Known rows, with every way that one mark hangs from another
{k738 {k665 k466}}: [ 0.01 -0.16 -0.06  0.12  0.06 -0.03  0.06 -0.01  0.13  0.00  0.04  0.04
  0.02  0.08  0.00 -0.09 -0.01 -0.12  0.01 -0.05  0.11]
{k466 k532}: [ 0.00  0.00  0.03  0.00  0.02 -0.01  0.06 -0.03  0.01  0.06 -0.03 -0.09
 -0.06  0.02 -0.03 -0.02  0.03 -0.09 -0.02 -0.06 -0.02]
{k665 k389 {k738 {k532 k466}}}: [ 0.08  0.27 -0.10  0.02  0.01  0.01 -0.13 -0.02 -0.06  0.07  0.13 -0.01
 -0.02  0.02 -0.01 -0.13  0.03  0.16 -0.01 -0.04 -0.09]
{k984 {k389 {k665 k466 {k738 k532}}}}: [ 0.03 -0.03 -0.14  0.00 -0.03 -0.03  0.03  0.05  0.08 -0.03 -0.02  0.24
  0.08  0.00 -0.07  0.02  0.03 -0.26 -0.03  0.00  0.04]
{k984 k389 k665}: [-0.05  0.05 -0.04 -0.14 -0.03  0.01  0.01  0.01  0.15 -0.03 -0.05 -0.06
  0.03  0.06  0.01  0.13  0.07 -0.24 -0.04  0.00  0.19]
{k738 {k665 k389 {k466 {k532 k984}}}}: [ 0.08  0.06 -0.02  0.08  0.10 -0.02 -0.11 -0.01 -0.03  0.11 -0.07 -0.15
 -0.06 -0.01 -0.01 -0.12  0.00  0.19  0.03 -0.05 -0.01]
{k532 k466 {k738 k665} {k984 k389}}: [-0.04  0.06  0.04 -0.01 -0.01  0.08 -0.12 -0.02 -0.07 -0.03 -0.03  0.02
  0.00 -0.04  0.01  0.02 -0.03  0.57  0.08  0.14  0.04]
{k532 k466 k738 {k984 k389 k665}}: [-0.08  0.00  0.12 -0.09 -0.05  0.09 -0.04 -0.01  0.00 -0.07  0.01 -0.02
  0.02  0.02 -0.01  0.11 -0.06  0.43  0.02  0.18  0.09]
{k475 {k665 k389 {k738 k532}}}: [ 0.06  0.19 -0.09  0.05  0.03 -0.01 -0.14 -0.01 -0.06  0.00  0.07 -0.03
  0.01  0.02  0.05 -0.09  0.07 -0.19  0.02 -0.08 -0.18]
{k389 k665}: [-0.05 -0.25 -0.03  0.04 -0.03 -0.02  0.15  0.00  0.09 -0.07 -0.07  0.09
  0.01  0.05  0.03  0.02 -0.01 -0.14  0.05  0.03 -0.06]
{k475 k532}: [-0.07  0.00  0.03 -0.07 -0.05 -0.04  0.14 -0.02  0.03  0.04  0.01 -0.11
 -0.04  0.00  0.10  0.09  0.03 -0.17 -0.04 -0.09  0.10]
{k389 {k665 k466 k738}}: [ 0.01 -0.28 -0.07  0.09 -0.02 -0.02  0.14  0.03  0.06 -0.09  0.06  0.27
  0.04  0.05 -0.09 -0.11 -0.08 -0.03  0.06  0.04 -0.12]
{k389 {k665 k466 {k738 {k532 k984}}}}: [ 0.01 -0.24 -0.04  0.05 -0.04 -0.04  0.13  0.03  0.05 -0.07  0.07  0.26
  0.03  0.06 -0.13 -0.06 -0.10 -0.04 -0.04  0.01 -0.05]
{k475 {k532 k984} {k665 k389 k466 k738}}: [ 0.01  0.09  0.00  0.02  0.00 -0.03 -0.08  0.01 -0.13  0.06  0.05 -0.11
 -0.03 -0.02  0.05 -0.06 -0.03  0.20  0.08 -0.03 -0.15]
{k389 {k665 k738}}: [-0.01 -0.19 -0.06  0.02 -0.05 -0.02  0.11  0.02  0.02 -0.11  0.04  0.22
  0.00  0.02 -0.07 -0.07 -0.04  0.00  0.06  0.03 -0.16]
{k466 {k532 {k738 k665} {k984 k389}}}: [ 0.01  0.09  0.08 -0.07  0.01  0.04 -0.10 -0.01 -0.10  0.00 -0.12 -0.07
 -0.05 -0.10 -0.05  0.05  0.02  0.26 -0.01  0.06  0.01]
{k738 k532 k665}: [ 0.03  0.02 -0.06  0.06  0.03 -0.06  0.03 -0.03  0.12  0.00  0.05  0.00
  0.03  0.06  0.02 -0.03  0.06 -0.42 -0.12 -0.15  0.15]
{k466 {k532 k738 {k984 k389 k665}}}: [-0.03  0.04  0.15 -0.14 -0.02  0.06 -0.03  0.00 -0.04 -0.03 -0.09 -0.10
 -0.03 -0.05 -0.07  0.13  0.00  0.12 -0.06  0.09  0.04]
{k984 k389 {k665 {k466 k532} k738}}: [ 0.08  0.10 -0.04 -0.04  0.03  0.02 -0.02  0.04  0.08 -0.01  0.05  0.04
  0.05  0.02 -0.17 -0.03  0.02 -0.20 -0.06 -0.04  0.08]

Rows
[-0.13 -0.06  0.07 -0.21 -0.08  0.06 -0.04 -0.02 -0.08 -0.03 -0.10  0.02
 -0.07 -0.06  0.03  0.18 -0.02  0.46  0.03  0.18  0.05]  {k532 k738 {k984 k389}}
[ 0.03  0.09 -0.06  0.04 -0.02 -0.01  0.02 -0.02  0.02 -0.01  0.20  0.14
  0.02  0.06 -0.08 -0.11 -0.02  0.03 -0.05 -0.06 -0.02]  {k665 {k738 {k532 k466}}}
[-0.04 -0.10 -0.05 -0.05 -0.05 -0.04  0.06  0.02  0.08  0.02 -0.11  0.10
  0.02  0.04 -0.02  0.11 -0.01 -0.14 -0.08  0.01  0.15]  {k738 {k532 {k984 {k389 {k665 k466}}}}}
[-0.01 -0.05  0.07  0.06  0.04  0.03 -0.07 -0.01 -0.05  0.00 -0.09 -0.03
  0.02 -0.02  0.00  0.04  0.00  0.05  0.06  0.07 -0.07]  {k475 {k665 {k466 {k532 k738 {k984 k389}}}}}
[ 0.07 -0.01 -0.10  0.02  0.00  0.00  0.01  0.06  0.01 -0.01 -0.07  0.17
  0.04 -0.03 -0.12 -0.04  0.02 -0.08  0.04  0.01 -0.07]  {k984 {k389 {k665 {k466 k532} k738}}}
[ 0.05  0.01  0.05  0.04  0.08  0.04 -0.08 -0.01 -0.07  0.08 -0.06 -0.13
 -0.04 -0.07  0.04 -0.05  0.01  0.10  0.03  0.06 -0.05]  {k665 k389 {k466 {k532 k738}}}
[-0.03 -0.01  0.09  0.00 -0.01  0.00  0.06 -0.02 -0.01 -0.04  0.04 -0.07
  0.01 -0.09  0.11  0.05  0.01 -0.16 -0.04 -0.04  0.07]  {k475 {k532 {k738 k665}}}
[-0.09  0.12  0.11 -0.11 -0.08  0.05 -0.01 -0.02 -0.10  0.03 -0.03 -0.08
 -0.03 -0.09  0.09  0.14 -0.03  0.42  0.02  0.09  0.09]  {k475 {k532 k466 k738 {k984 k389}}}
[ 0.06  0.13 -0.05  0.09  0.04 -0.03 -0.07  0.02 -0.08  0.05  0.08 -0.10
  0.02 -0.02  0.09 -0.09  0.03 -0.11  0.07 -0.09 -0.14]  {k475 k532 {k665 k389 k466 k738}}
[-0.09 -0.03  0.08 -0.01 -0.04 -0.05  0.07 -0.02 -0.04  0.01 -0.02 -0.15
 -0.03  0.03  0.10  0.08  0.00 -0.03  0.02 -0.06 -0.03]  {k475 {k532 k984} k665}
[-0.04 -0.02  0.12  0.04  0.02  0.02 -0.07 -0.01 -0.13  0.03 -0.04 -0.18
 -0.01 -0.07  0.17  0.06 -0.03  0.14  0.07  0.06 -0.08]  {k475 {k532 k738 k984} {k665 k389 k466}}
[ 0.08  0.08 -0.10  0.11  0.10 -0.04 -0.08 -0.01  0.10  0.09  0.02 -0.07
  0.03  0.04  0.07 -0.08  0.06 -0.32 -0.08 -0.12  0.15]  {k738 k532 {k665 k389 k466}}
[ 0.01  0.06 -0.01 -0.09 -0.05  0.00 -0.02  0.03 -0.10  0.00 -0.12  0.07
 -0.06 -0.05 -0.15  0.00 -0.01  0.25  0.02  0.03 -0.13]  {k466 {k532 {k984 {k389 {k665 k738}}}}}
[ 0.03 -0.13  0.06  0.06  0.05 -0.01  0.12  0.00  0.16  0.00  0.05 -0.07
  0.05  0.10 -0.07 -0.03 -0.02 -0.34 -0.08 -0.06  0.11]  {k984 {k665 {k466 k532}}}
[-0.04 -0.13  0.11  0.12  0.02  0.00  0.08 -0.01  0.00 -0.05  0.05 -0.04
  0.08 -0.03  0.14  0.05 -0.01 -0.31  0.02  0.00  0.00]  {k475 {k532 k738} {k665 k466}}
[ 0.05  0.21 -0.10 -0.07 -0.01 -0.01 -0.10 -0.01 -0.06  0.05  0.08 -0.02
 -0.05 -0.01  0.00 -0.07  0.05  0.00 -0.05 -0.06 -0.07]  {k665 k389 {k738 k532}}
